Each row was made from one walk, in order. Every step used is in the known rows, and no mark comes twice. Write each row's walk.
Known rows
muloru -> peze -> pegom -> guluvot -> laka -> bimevuk: [-1.60  0.92  0.07  0.37 -0.70  5.35  1.29 -0.31 -0.48  0.40 -0.99 -0.06
 -2.78 -0.47 -0.89  0.08 -0.12  0.95  0.33  0.79  0.45  0.64  0.25  3.65]
peze -> pegom -> guluvot -> muloru -> fogu: [-1.43  0.94  1.51 -0.67  0.40  3.33  1.26 -0.08 -1.58  1.12 -0.64 -0.74
 -0.69  0.52  0.01 -0.10 -0.20 -1.31  0.22 -0.93 -0.72  1.61 -0.93 -0.70]
bimevuk -> guluvot -> muloru -> pegom: [-1.11  1.24  1.84 -1.85 -0.21 -0.28 -1.02  0.20 -0.19 -1.49 -0.62 -0.13
 -0.38  0.74  0.10  1.27  0.01  0.10 -0.66 -0.58 -1.29  1.29 -1.03  0.35]
bimevuk -> fogu -> muloru -> peze: [-1.75  0.76  2.90 -1.59  0.55  0.31 -2.18  0.32 -0.06  1.14 -1.20  0.50
 -0.19  0.50 -0.81 -0.39 -0.30  2.45 -0.14  0.11  1.17  0.42  1.20 -0.99]
laka -> bimevuk -> fogu -> muloru -> pegom -> guluvot -> peze: [-1.33 -0.07  2.59 -1.72 -2.16  2.00 -3.31  0.13  0.05  4.13 -1.58  1.69
 -0.82  0.17 -2.54 -0.01 -0.72  2.18 -1.37 -2.37  0.66  2.60 -0.51  2.09]
fogu -> bimevuk: [-0.21  0.01  0.88  2.60 -1.40  2.31 -0.57  0.64  0.21 -0.90 -0.81 -0.10
 -0.22 -0.73  0.18 -0.62  0.13  0.95 -0.32  0.29  0.43  0.31  0.62  0.03]
bimevuk -> fogu -> muloru: [-0.98  0.66  1.34 -0.52  0.83  0.36 -3.58  0.09  0.13  1.15 -0.99  0.99
  1.05  0.86 -0.91 -0.15 -0.41  1.01 -0.26 -1.34  1.26  1.02 -0.16 -1.71]
guluvot -> muloru -> peze: [-1.65  1.07  3.71 -0.92  0.53 -0.69  1.17  0.29 -0.37  0.23 -0.38 -1.21
 -0.45  0.54  0.56  0.34  0.14  1.30  0.64  3.41 -0.65 -0.39  0.93 -0.11]
peze -> pegom -> guluvot -> fogu -> muloru: [-1.20  0.10 -0.51  0.21  1.32  5.29  0.12  0.06 -1.00  2.09 -2.27 -0.56
 -0.35  0.50  0.94 -0.53 -0.66  0.54  0.07 -2.22  1.76  1.28 -0.19 -0.16]
laka -> bimevuk: [ 0.06 -0.23 -0.84  1.35 -0.97  1.68 -0.96  0.25  0.24  0.24 -0.30  0.64
 -0.39 -0.38 -1.47 -0.01 -0.17  0.37  0.53  0.22  0.02 -0.12 -0.56  2.41]
laka -> bimevuk -> guluvot -> fogu -> muloru -> peze: [-1.62  0.55  0.91 -0.39 -1.46  4.78 -1.40  0.81 -0.24  1.19 -2.40 -0.38
 -0.68  0.43 -0.80  0.15 -0.46  4.79  0.86  1.13  1.20 -0.17  0.08  2.63]
guluvot -> fogu: [-0.29  0.04 -0.76 -2.23  1.31  0.73  0.69  0.07 -0.28  1.46 -0.77 -0.76
  0.66  0.60  0.59  0.10 -0.09  1.16  0.33  0.04  0.28  0.31 -0.03  0.56]
fogu -> muloru -> pegom: [-0.91  0.65  1.62 -0.03  0.22  1.05 -2.01  0.11 -0.08 -0.70 -1.13  1.28
 -0.39 -0.23  0.31 -0.54 -0.36  0.56 -1.38 -2.43  1.05  1.02  0.78  0.60]
laka -> bimevuk -> fogu: [-0.30 -0.05 -1.00 -1.10  0.05  0.61 -2.80  0.27  0.41  1.10 -0.33  1.17
  0.29  0.22 -2.59  0.25 -0.22  0.24  0.46 -0.79  0.03  0.82 -1.08  1.27]
laka -> bimevuk -> fogu -> muloru: [-0.96  0.37  0.46  0.85 -0.14  2.02 -4.59  0.35  0.43  1.35 -1.34  1.63
  0.63  0.43 -2.36 -0.24 -0.59  1.40  0.34 -1.13  1.32  0.91 -0.73  0.64]
peze -> pegom -> guluvot -> laka -> bimevuk: [-0.83  0.75 -1.60  1.51 -0.43  5.39  0.08 -0.52 -0.31  0.33 -0.73  0.37
 -1.73 -0.16 -1.02  0.31 -0.23 -0.43  0.16 -0.78  0.40  1.25 -1.08  2.98]
fogu -> laka: [-0.41  0.34  0.51 -0.22  0.06  1.05  0.91 -0.68  0.09 -0.36 -1.25 -0.98
  0.93 -0.62  0.23 -0.62 -0.06 -0.16  0.01 -0.73  0.64 -0.32  0.79 -0.20]
fogu -> laka -> bimevuk -> guluvot -> muloru -> pegom -> peze: [-1.63 -0.03  2.53 -1.46 -2.99  2.58 -1.07 -0.02 -0.03 -0.06 -2.90 -0.10
 -0.75  0.16 -0.91  1.13 -0.08 -0.91 -0.16  0.16  0.30  0.57 -1.02  1.76]
pegom -> guluvot -> laka -> bimevuk: [-0.16  0.52 -0.93  1.32 -2.61  3.98  0.11 -0.29 -0.05  1.80 -0.28  0.94
 -1.06  0.20 -1.79  1.03 -0.19  0.52 -0.03  1.27  0.95  0.42 -1.08  2.25]
pegom -> peze: [-0.08 -1.43  1.16 -0.72 -1.81 -0.08  0.05  0.21 -0.14  1.78 -0.77  0.22
 -0.97  0.34  0.26  0.54  0.13 -1.07 -0.09  1.25  0.91 -0.24 -0.31 -0.65]
peze -> pegom -> guluvot -> fogu -> laka: [-0.99 -0.14 -1.37 -1.91  1.49  4.88  2.95 -0.62 -0.88  1.52 -2.56 -1.93
  0.26 -0.28  0.79 -0.64 -0.35 -0.71  0.28 -2.57  1.21  0.83  0.24  0.25]
bimevuk -> guluvot: [ 0.02  0.18 -0.63 -0.27 -1.35  1.15 -0.52  0.15  0.05 -0.75 -0.18 -0.22
 -0.19  0.36 -0.45  0.79  0.02  0.77  0.02 -0.33 -0.41  0.14 -0.98 -0.29]
guluvot -> laka -> bimevuk -> fogu: [-0.94  1.39 -0.46 -1.49  0.39  1.30 -3.08 -0.51  0.45  0.78 -0.33  1.26
  0.24  0.83 -2.13  0.77 -0.10  1.31  0.17  0.03  0.27  1.31 -1.15  1.92]
guluvot -> peze: [-0.53  0.11  2.24 -1.11 -0.20 -1.51  0.19 -0.40  0.06  1.76 -0.02 -1.04
  0.09  0.21  0.52 -0.22  0.04  2.00 -0.25  0.62 -1.13  0.71  0.29  0.74]

Which walk is each row?
[-0.18  0.13  0.00  2.36 -2.80  3.48 -1.09  0.78  0.31 -1.64 -1.07 -0.26
 -0.41 -0.44 -0.18  0.23  0.14  1.60 -0.26 -0.06  0.07  0.48 -0.31 -0.20] : fogu -> bimevuk -> guluvot
[-1.73  0.00  0.00 -2.99  1.21  4.90  4.27 -0.37 -1.03  1.52 -2.77 -2.38
 -0.66 -0.61  1.03 -0.91 -0.22  0.76  0.41 -1.17  1.11  0.23  1.58  0.90] : muloru -> peze -> pegom -> guluvot -> fogu -> laka
[-2.64  1.73  2.08 -1.43  1.14  4.17 -1.16 -0.53 -0.62  1.31 -1.73  0.29
 -1.41  0.76 -0.38  0.02 -0.38  1.71 -0.54 -0.89  1.56  1.80  0.57 -0.49] : bimevuk -> fogu -> muloru -> peze -> pegom -> guluvot -> laka
[-1.11  0.30  0.20  0.13 -0.47  2.69 -1.51 -0.20  0.08 -0.23 -0.88 -1.15
 -1.14 -0.25 -0.65 -0.07 -0.14  2.13  0.55 -1.45 -1.98  1.58 -1.31  3.62] : laka -> bimevuk -> guluvot -> peze -> pegom
[-0.45  0.27  1.68 -1.37 -1.60 -0.34 -0.35 -0.27  0.12  0.96 -0.24 -1.23
 -0.16  0.49  0.04  0.61  0.02  2.80 -0.24  0.27 -1.52  0.84 -0.73  0.59] : bimevuk -> guluvot -> peze
[-0.39  0.13 -0.32  0.93 -0.84  2.73 -0.16 -0.36  0.30 -0.23 -1.53 -0.34
  0.64 -0.99 -1.28 -0.67 -0.22  0.26  0.61 -0.51  0.68 -0.45  0.22  2.07] : fogu -> laka -> bimevuk
[-2.38  0.93  1.65 -1.34  3.06  3.41  0.21  0.12 -0.80  0.31 -2.33 -1.33
 -0.69  0.15  1.73 -1.28 -0.36  2.80  0.45 -0.70  1.05  0.63  1.56  1.10] : guluvot -> fogu -> muloru -> peze -> pegom
[-0.25 -0.54 -1.63 -0.77 -1.72  5.11  1.90 -0.12 -0.34  3.17 -2.36 -0.77
  0.52 -0.32 -1.26 -0.11 -0.48  0.68  0.72 -0.37  1.69 -0.11 -0.34  2.02] : pegom -> guluvot -> fogu -> laka -> bimevuk
[-0.84 -0.10  0.23 -0.68 -1.89  3.38 -3.38  0.52  0.02  2.45 -1.60  2.69
 -0.92  0.02 -3.06  0.20 -0.75  0.15 -1.12 -3.10  1.74  1.88 -0.82  1.30] : laka -> bimevuk -> fogu -> muloru -> pegom -> guluvot
[-2.39  1.37  2.96 -0.80  2.71  0.65  1.01  0.06 -0.66 -1.20 -0.80 -1.74
 -1.09  0.15  1.20 -0.33  0.09  0.35  0.75  1.47 -1.17  0.39  0.92  0.54] : guluvot -> muloru -> peze -> pegom
[-1.01  0.01  3.38 -0.67 -2.11  1.27 -0.56 -0.10 -0.36  3.08 -1.19  0.46
 -1.10  0.00  0.09 -0.31 -0.50  1.91 -1.81 -1.61  0.70  1.72  0.54  0.75] : fogu -> muloru -> pegom -> guluvot -> peze
[-0.60  0.47  0.26 -0.28 -1.40  3.59  0.11 -0.43 -0.36  0.31 -1.48 -0.05
  0.51 -0.92 -1.55 -1.15 -0.25  0.88  0.34 -1.59  0.43  0.14  0.27  2.19] : muloru -> fogu -> laka -> bimevuk
[-0.88  0.71  0.13 -0.70 -0.17  3.21 -1.64  0.24 -0.32  0.86 -1.97 -0.49
  0.66  1.18  0.54  0.44 -0.43  3.08  0.15 -0.70  1.23  0.53 -0.69 -0.42] : bimevuk -> guluvot -> fogu -> muloru
[-0.28 -0.48 -1.38  0.53  0.05  3.18  1.31 -0.02 -0.67  0.47 -0.52 -0.31
 -1.31 -0.31 -0.14 -0.16 -0.20 -1.78 -0.05 -1.87  0.20  0.88 -0.50 -0.08] : peze -> pegom -> guluvot
[-1.64  0.85  2.26  2.03 -1.06  5.73  0.67  0.51 -1.34  0.25 -1.50 -0.86
 -0.94 -0.23  0.30 -0.68 -0.08 -0.26 -0.14 -0.74 -0.30  1.95 -0.30 -0.68] : peze -> pegom -> guluvot -> muloru -> fogu -> bimevuk
[-1.10  1.58  2.07 -1.46 -1.08  1.15 -0.56  0.09 -0.90 -0.05 -0.31 -0.68
  0.38  1.17 -0.27  0.87 -0.02  1.20  0.21  0.43 -1.35  0.97 -1.41 -0.93] : bimevuk -> guluvot -> muloru -> fogu
[-1.61  1.05  2.22  0.23 -1.81  1.91 -0.32  0.67 -0.04 -0.33 -0.89 -0.77
 -1.10  0.47 -1.24  1.08  0.01  2.30  1.19  3.29 -0.99 -0.32 -0.61  2.12] : laka -> bimevuk -> guluvot -> muloru -> peze
[-1.79  1.46 -0.30  1.03  0.41  5.83 -3.51 -0.46 -0.22  1.37 -1.74  1.39
 -0.77  0.69 -1.91  0.15 -0.67  0.65 -0.14 -2.07  1.68  2.28 -1.27  1.30] : peze -> pegom -> guluvot -> laka -> bimevuk -> fogu -> muloru
[-0.83  0.49 -0.64  0.75 -1.14  4.79 -2.66  0.54 -0.03  1.12 -2.19  0.09
  0.39  0.73 -0.94  0.36 -0.59  3.36  0.73 -0.31  1.17  0.44 -1.27  2.03] : laka -> bimevuk -> guluvot -> fogu -> muloru
[-0.78  0.44  0.41 -2.68  1.06  0.02 -0.91 -0.63  0.23  0.51 -1.31 -0.36
  1.56  0.06 -0.89 -0.31 -0.12 -0.13 -0.02 -1.92  0.62  0.64  0.25 -1.23] : bimevuk -> fogu -> laka
[-0.81  0.89  0.73  1.24 -1.57  1.94 -1.81  0.45  0.12 -0.43 -0.67 -0.23
 -0.10  0.78 -1.41  1.29 -0.13  0.97  1.05  1.77 -0.97  0.25 -1.91  1.55] : laka -> bimevuk -> guluvot -> muloru
[-1.74  0.49  2.20 -0.31 -0.47  2.13 -3.24  0.61  0.17  1.41 -1.46  1.13
 -0.50  0.09 -2.22 -0.48 -0.45  2.91  0.44  0.34  1.29  0.33  0.61  1.35] : laka -> bimevuk -> fogu -> muloru -> peze
[-0.82  0.38  1.43 -0.26 -2.51  2.28 -0.59 -0.67  0.40  0.83 -1.68 -1.59
  0.42 -0.47 -1.17 -0.05 -0.19  2.92  0.40 -0.18 -0.73  0.40 -0.50  2.75] : fogu -> laka -> bimevuk -> guluvot -> peze
[-0.88  0.45  0.74 -0.45  1.22  2.15 -1.19  0.12 -0.36  1.65 -1.71 -0.29
  0.93  0.84  0.93 -0.40 -0.45  2.32  0.11 -0.22  1.67  0.38  0.29 -0.18] : guluvot -> fogu -> muloru
[-0.53  0.71 -1.01 -1.05 -1.68  2.99 -1.67 -0.31  0.11  2.76 -0.40  1.46
 -0.44  0.84 -2.78  1.28 -0.27  0.37 -0.11  0.08  0.91  1.32 -1.62  1.30] : pegom -> guluvot -> laka -> bimevuk -> fogu
[-1.10  1.11  2.26  2.61 -1.97  2.75 -1.34  0.75  0.06 -1.62 -1.18 -0.95
  0.16  0.43  0.25  0.80  0.15  1.49  0.19  1.78 -0.55  0.63 -0.74 -0.88] : fogu -> bimevuk -> guluvot -> muloru
[-0.11 -0.63  1.68 -0.64 -2.33  0.38  1.48 -0.24 -0.32  3.66 -0.06 -0.78
 -0.72  0.20 -0.23  0.34 -0.13  1.28 -0.44  0.78 -0.37  0.77 -0.23  0.07] : pegom -> guluvot -> peze
[-1.52  1.43  2.43 -0.12 -0.52  2.82 -0.23 -0.44 -0.57  0.43 -1.60 -0.75
  1.14 -0.12 -1.01 -0.60 -0.22  0.64  0.82  0.38 -0.24  0.31 -0.18  1.39] : guluvot -> muloru -> fogu -> laka -> bimevuk
[-0.63  0.51 -1.01 -2.75  0.03  2.72  1.00 -0.45 -0.18  0.30 -2.28 -1.87
  1.40  0.38  0.46  0.27 -0.14  1.78  0.36 -1.02  0.57  0.10 -0.29 -0.04] : bimevuk -> guluvot -> fogu -> laka
[-1.31 -0.92  1.99 -1.81 -1.58  1.68 -4.83  0.56  0.18  2.12 -2.33  2.74
 -1.17  0.39 -2.05  0.22 -0.46 -0.25 -0.99 -1.93  1.95  1.61 -0.68  1.28] : laka -> bimevuk -> fogu -> muloru -> pegom -> peze
[-0.62 -0.43 -1.95 -1.66  1.38  3.99  2.02  0.04 -0.95  1.98 -1.33 -1.04
 -0.61  0.29  0.61 -0.11 -0.30 -0.51  0.25 -1.89  0.48  1.19 -0.57  0.56] : peze -> pegom -> guluvot -> fogu
[-0.48  0.32  1.53  0.69 -1.20  1.14  1.22  0.26 -0.54  2.08 -0.24 -0.42
 -0.22  0.86 -0.31  1.07 -0.15 -0.85  0.22  2.03  0.06  0.23 -0.87 -1.41] : pegom -> guluvot -> muloru
